What can hang from each mark:
Z_75: Z_189 Z_288
Z_762: Z_75
Z_101: Z_508
Z_692: Z_135 Z_720
Z_720: Z_289 Z_692
Z_288: Z_75 Z_508
Z_189: Z_75 Z_730 Z_914
Z_508: Z_135 Z_762
Z_135: Z_692
Z_914: Z_101 Z_236
Z_236: Z_289

Every row comes from one small tree of marks. The marks that hang from a mark follow it in brackets, in the order of their numbers. Every link used is in the known rows. Which tree was each row made from?
(in the rows, 128 means zero)
Known rows:
Z_914[Z_101 Z_236[Z_289]]: [150 134 123 143 102  57 110 119 124 133 138  84 165 115 137 140 136  91
 124 185 133 158 155 126 124 192 120 171 115 104 103]
Z_914[Z_101[Z_508[Z_135[Z_692[Z_720]]]]]: [128 130 101 120 103  84 107 110 135 112 182  87 135 111 137 161 144  65
 148 182 102 152 117 117 111 167 157 198 181 107 123]
Z_288[Z_75 Z_508]: [110 138 115 126  78  77 115 127  99 120 141  76 136 111 173 149 142 113
 102 178 136 184 136 121 147 170 130 151 113  98 134]
Z_101[Z_508[Z_135]]: [113 142 111 133  95  92  97 123 113  93 163  91 135 119 139 159 118 111
 121 188 123 175 135 118 135 172 155 166 144 104 109]
Z_762[Z_75[Z_288]]: [112 136 118 117  78  65 124 140  91 111 137  86 145 137 161 131 139 101
 104 179 128 201 151 128 145 155 134 147 117  91 135]
Z_135[Z_692[Z_720]]: [125 119 109 132 111 100 121 119 123 132 152  85 147 127 165 149 165  75
 131 165 128 140 115 123 105 147 144 167 144 118 124]
Z_135[Z_692[Z_720[Z_289]]]: [122 117 105 116 120 103 125 115 124 142 157  86 157 126 165 151 179  63
 137 164 138 127 104 123 106 136 141 178 143 116 127]
Z_914[Z_236]: [135 135 126 150 101  78 113 123 115 123 139  90 158 129 153 140 142 107
 116 173 129 164 146 125 127 178 133 151 116 104 105]
Z_288[Z_75[Z_189[Z_730 Z_914[Z_236]]]]: [109 151 122 138  94  40 114 133 115 142 127  65 167 108 178 147 152  79
 143 171 147 189 152 149 117 164 125 147 136  82 120]
Z_508[Z_135 Z_762]: [109 145 113 131  84  79 100 125 113 100 157  87 148 116 144 148 137 117
 114 184 130 184 136 122 133 177 152 164 139  97 111]
Z_762[Z_75[Z_189 Z_288]]: [102 137 124 117  83  58 121 144  90 121 128  76 145 130 167 132 140  96
 109 183 136 207 148 129 141 152 129 144 122  82 144]
Z_101[Z_508[Z_135[Z_692[Z_720]] Z_762]]: [105 141  97 119  93  78 101 118 129 104 179  78 142 111 140 158 158  75
 137 187 125 157 104 116 121 153 168 186 173 102 134]
Z_101[Z_508[Z_762]]: [101 146 112 138  94  71  95 129 107 108 161  83 142 110 147 158 128 102
 122 199 150 171 128 116 156 162 150 166 129  96 123]
Z_75[Z_189[Z_914] Z_288]: [109 147 124 128  91  63 117 139  99 128 128  82 161 121 158 151 145  91
 128 174 141 200 148 129 122 160 133 139 133  94 116]
Z_189[Z_75 Z_730 Z_914[Z_236]]: [125 145 104 131  98  40 102 126 116 133 138  74 162 117 161 160 156  86
 144 173 135 176 155 164 112 163 125 146 135  99 103]
Z_288[Z_508]: [120 135 117 132  89  94 109 126 105 117 142  83 142 114 160 157 138 115
 105 180 129 174 135 122 133 176 128 152 113 106 116]
Z_288[Z_75[Z_189[Z_914]] Z_508]: [104 148 117 125  83  64 114 130 101 139 129  68 150 100 177 156 149  97
 119 180 150 198 136 128 134 169 127 149 130  86 134]
Z_189[Z_914]: [126 139 118 143 104  89 112 126 110 128 139  95 158 123 157 155 139  98
 127 172 142 174 143 129 120 168 139 155 131 108 100]
Z_189[Z_75 Z_730 Z_914[Z_101 Z_236]]: [137 143 105 129  97  27 102 121 122 139 146  77 160 108 155 161 150  75
 154 177 121 179 163 164 113 178 121 165 146  93 101]
Z_75[Z_288]: [115 136 121 128  85  77 118 136  96 110 139  89 147 132 154 143 138 107
 110 174 126 186 147 123 135 161 137 141 115 106 115]
Z_914[Z_101[Z_508[Z_135]] Z_236[Z_289]]: [142 146 114 133  94  54  95 115 130 107 159  84 155 108 116 150 121  91
 130 198 121 167 149 121 129 198 138 185 141  98 105]
Z_692[Z_135 Z_720]: [125 121 112 142 108  99 124 123 122 130 151  86 139 123 167 142 171  87
 129 166 134 146 118 115 114 145 142 173 125 106 125]
Z_508[Z_762]: [108 140 117 139  93  77 105 129 106 117 148  85 150 117 157 148 140 109
 114 185 146 173 135 121 142 167 142 158 122  99 117]
Z_914[Z_101]: [132 128 121 141 103  83 111 121 113 125 151  93 142 119 154 151 126  99
 125 181 123 168 148 122 131 181 132 171 130 103 106]
Z_720[Z_692]: [129 129 113 133 112  93 115 125 116 125 144  93 147 121 161 144 151  95
 120 171 142 153 127 123 122 159 141 165 116 109 115]
Z_75[Z_288[Z_508]]: [114 141 117 118  71  75 115 135  94 108 139  81 145 120 155 151 143 114
 100 179 120 194 142 122 139 172 127 141 110 102 123]
Z_75[Z_189[Z_730 Z_914[Z_236[Z_289]]]]: [123 150 120 138 107  49 105 133 123 142 119  66 181 105 155 151 149  75
 144 181 159 170 153 152  99 169 115 150 125  94 103]
Z_135[Z_692]: [123 123 111 144 107  96 112 128 114 124 148  88 145 128 166 147 145  90
 120 168 125 157 126 126 112 159 144 156 132 117 116]
Z_75[Z_189 Z_288[Z_508[Z_135]]]: [104 148 119 109  67  70 109 135 100 101 139  73 143 111 149 153 141 116
 105 182 110 211 140 123 126 178 132 143 133  90 126]
Z_189[Z_730 Z_914[Z_101]]: [127 141 114 135 103  69 108 127 120 131 150  88 157 108 159 163 131  78
 150 176 127 177 156 147 111 176 129 172 145  98  95]
Z_692[Z_720]: [123 126 117 131 107 101 120 119 116 127 148  88 147 126 159 151 153  95
 125 173 138 149 129 120 123 154 137 163 130 110 115]

Write each row's tree:
[ 87 149 118 122  72  52 106 133  99 127 139  58 142  94 176 149 150 108
 106 193 154 198 127 121 155 167 129 153 120  78 151] | Z_288[Z_75[Z_189] Z_508[Z_762]]
[134 142 109 137  98  48 105 119 112 136 136  84 161 124 155 153 157  95
 131 173 137 175 150 144 123 171 131 146 131 103 106] | Z_189[Z_75 Z_914[Z_236]]
[102 157 110 106  52  59 104 133 101  90 153  77 148 109 139 150 147 121
  99 187 112 213 138 121 141 184 143 153 130  90 126] | Z_75[Z_288[Z_508[Z_135 Z_762]]]
[138 140 121 147 102  59 103 118 122 120 160  90 148 115 138 152 123  90
 133 192 119 165 146 119 141 188 137 177 135  96 110] | Z_914[Z_101[Z_508] Z_236]
[ 99 155 115 117  77  51 107 136 101 135 134  67 159  98 167 151 153  92
 116 197 156 211 132 131 141 169 129 162 135  70 145] | Z_288[Z_508[Z_762[Z_75[Z_189[Z_914]]]]]
[ 99 156 116 111  77  53 110 144 101 124 130  64 159 102 166 165 149  89
 131 179 131 208 147 147 114 163 119 139 131  88 121] | Z_75[Z_189[Z_730 Z_914] Z_288[Z_508]]
[118 148 126 143  95  48 118 127 112 145 126  75 166 115 170 140 153  88
 130 172 149 188 146 130 127 172 131 148 133  85 123] | Z_288[Z_75[Z_189[Z_914[Z_236]]]]
[105 144 112 118  72  64 108 132  99 116 145  73 145 109 163 143 146 109
  98 195 142 197 132 125 155 171 131 165 118  82 145] | Z_288[Z_508[Z_762[Z_75]]]
[111 147 110  99  55  66 117 135  95  94 145  80 141 124 149 139 141 116
  94 182 104 220 146 127 139 175 136 153 129  87 137] | Z_762[Z_75[Z_288[Z_508[Z_135]]]]
[142 141 118 140 104  51 100 119 124 124 150  82 157 109 128 150 124  84
 131 199 138 156 149 121 139 188 128 179 123 100 110] | Z_914[Z_101[Z_508] Z_236[Z_289]]
[128 153 105 112  67  27 110 128 100 125 132  73 161 117 149 155 167 100
 116 177 120 204 151 144 131 177 122 135 123  96 121] | Z_189[Z_75[Z_288[Z_508]] Z_914[Z_236]]
[114 142 118 124 100  50 112 135 113 142 139  74 155 104 171 152 134  67
 149 185 136 198 156 153 117 166 122 174 152  75 124] | Z_762[Z_75[Z_189[Z_730 Z_914[Z_101]]]]
[104 151  95  99  68  37 104 137  95 118 139  65 148 107 163 170 158  93
 128 178 126 206 152 161 124 156 120 135 130  97 121] | Z_189[Z_75[Z_288[Z_508]] Z_730 Z_914]
[111 140  98 109  77  82 108 116 128 112 165  72 148 105 150 155 175  88
 120 179 114 167 104 120 111 169 151 178 159 102 135] | Z_288[Z_508[Z_135[Z_692[Z_720]] Z_762]]
[ 95 141 122 122  89  61 112 146  99 116 134  70 148 118 168 151 139  94
 128 177 131 192 150 143 121 150 126 136 124  92 121] | Z_75[Z_189[Z_730] Z_288]
[110 134 100 109  84  73 116 121 124 115 164  77 148 122 157 135 171  76
 124 178 123 175 113 126 118 153 157 184 167  91 147] | Z_508[Z_135[Z_692[Z_720]] Z_762[Z_75]]
[125 141 100 126 102  47  94 118 110 129 162  85 137 106 144 173 130  81
 147 193 136 179 146 138 141 168 139 173 153  98 113] | Z_189[Z_75 Z_914[Z_101[Z_508]]]
[ 94 151 113 120  82  56 110 136 105 136 131  58 151  93 184 163 149  88
 132 179 147 199 141 147 123 162 121 148 133  83 132] | Z_288[Z_75[Z_189[Z_730 Z_914]] Z_508]
[128 120 104 130 121  95 123 125 125 139 153  91 149 117 168 137 181  74
 131 164 147 136 107 118 114 141 143 188 111 102 128] | Z_720[Z_289 Z_692[Z_135]]
[ 99 145  98 120  81  63  98 130 115  98 172  78 138 115 148 143 139  84
 120 194 125 189 118 124 138 160 166 181 163  88 146] | Z_101[Z_508[Z_135[Z_692] Z_762[Z_75]]]
[ 99 139 121 126  83  70 112 131  98 130 133  65 136 104 180 151 143 109
 107 183 143 190 133 122 143 166 124 148 117  88 142] | Z_288[Z_75[Z_189] Z_508]
[141 146 119 142 100  51 110 123 129 136 146  86 171 110 152 155 141  76
 151 174 119 175 161 148 107 189 125 171 143  94  93] | Z_189[Z_730 Z_914[Z_101 Z_236]]
[100 151 112 106  57  49 113 138  97  93 151  82 149 126 145 130 143 109
 103 187 122 220 147 126 148 167 150 159 138  79 138] | Z_508[Z_135 Z_762[Z_75[Z_288]]]
[112 135 102 121  92  84 111 117 129 113 166  81 150 117 150 148 170  82
 129 174 121 159 110 121 107 159 159 178 165 106 127] | Z_508[Z_135[Z_692[Z_720]] Z_762]
[117 142 119 135 108  61 106 130 119 140 142  77 157 100 165 165 133  73
 155 180 135 183 153 148 107 172 124 169 150  88 104] | Z_75[Z_189[Z_730 Z_914[Z_101]]]
[ 85 149 112 112  76  49 102 142 103 122 140  53 147  94 177 151 147  94
 116 199 146 203 135 145 140 159 120 160 125  69 151] | Z_288[Z_508[Z_762[Z_75[Z_189[Z_730]]]]]
[ 90 152 117 106  63  42 111 142  96 102 143  71 149 119 152 132 144 104
 108 191 129 225 143 127 144 163 145 155 143  69 147] | Z_508[Z_135 Z_762[Z_75[Z_189 Z_288]]]
[ 99 151 106 119  77  62  97 129 107  92 166  82 139 115 141 146 127 104
 115 202 135 197 133 121 156 166 158 178 149  80 138] | Z_101[Z_508[Z_135 Z_762[Z_75]]]
[103 143 116 126 101  63 112 140 107 136 131  72 157 113 178 151 140  77
 139 180 150 195 149 153 116 150 126 156 140  80 126] | Z_762[Z_75[Z_189[Z_730 Z_914]]]
[ 99 145 116 117  73  72 108 127 105 113 141  66 135 103 167 152 141 116
 107 182 127 201 134 122 135 177 134 153 134  85 136] | Z_288[Z_75[Z_189] Z_508[Z_135]]
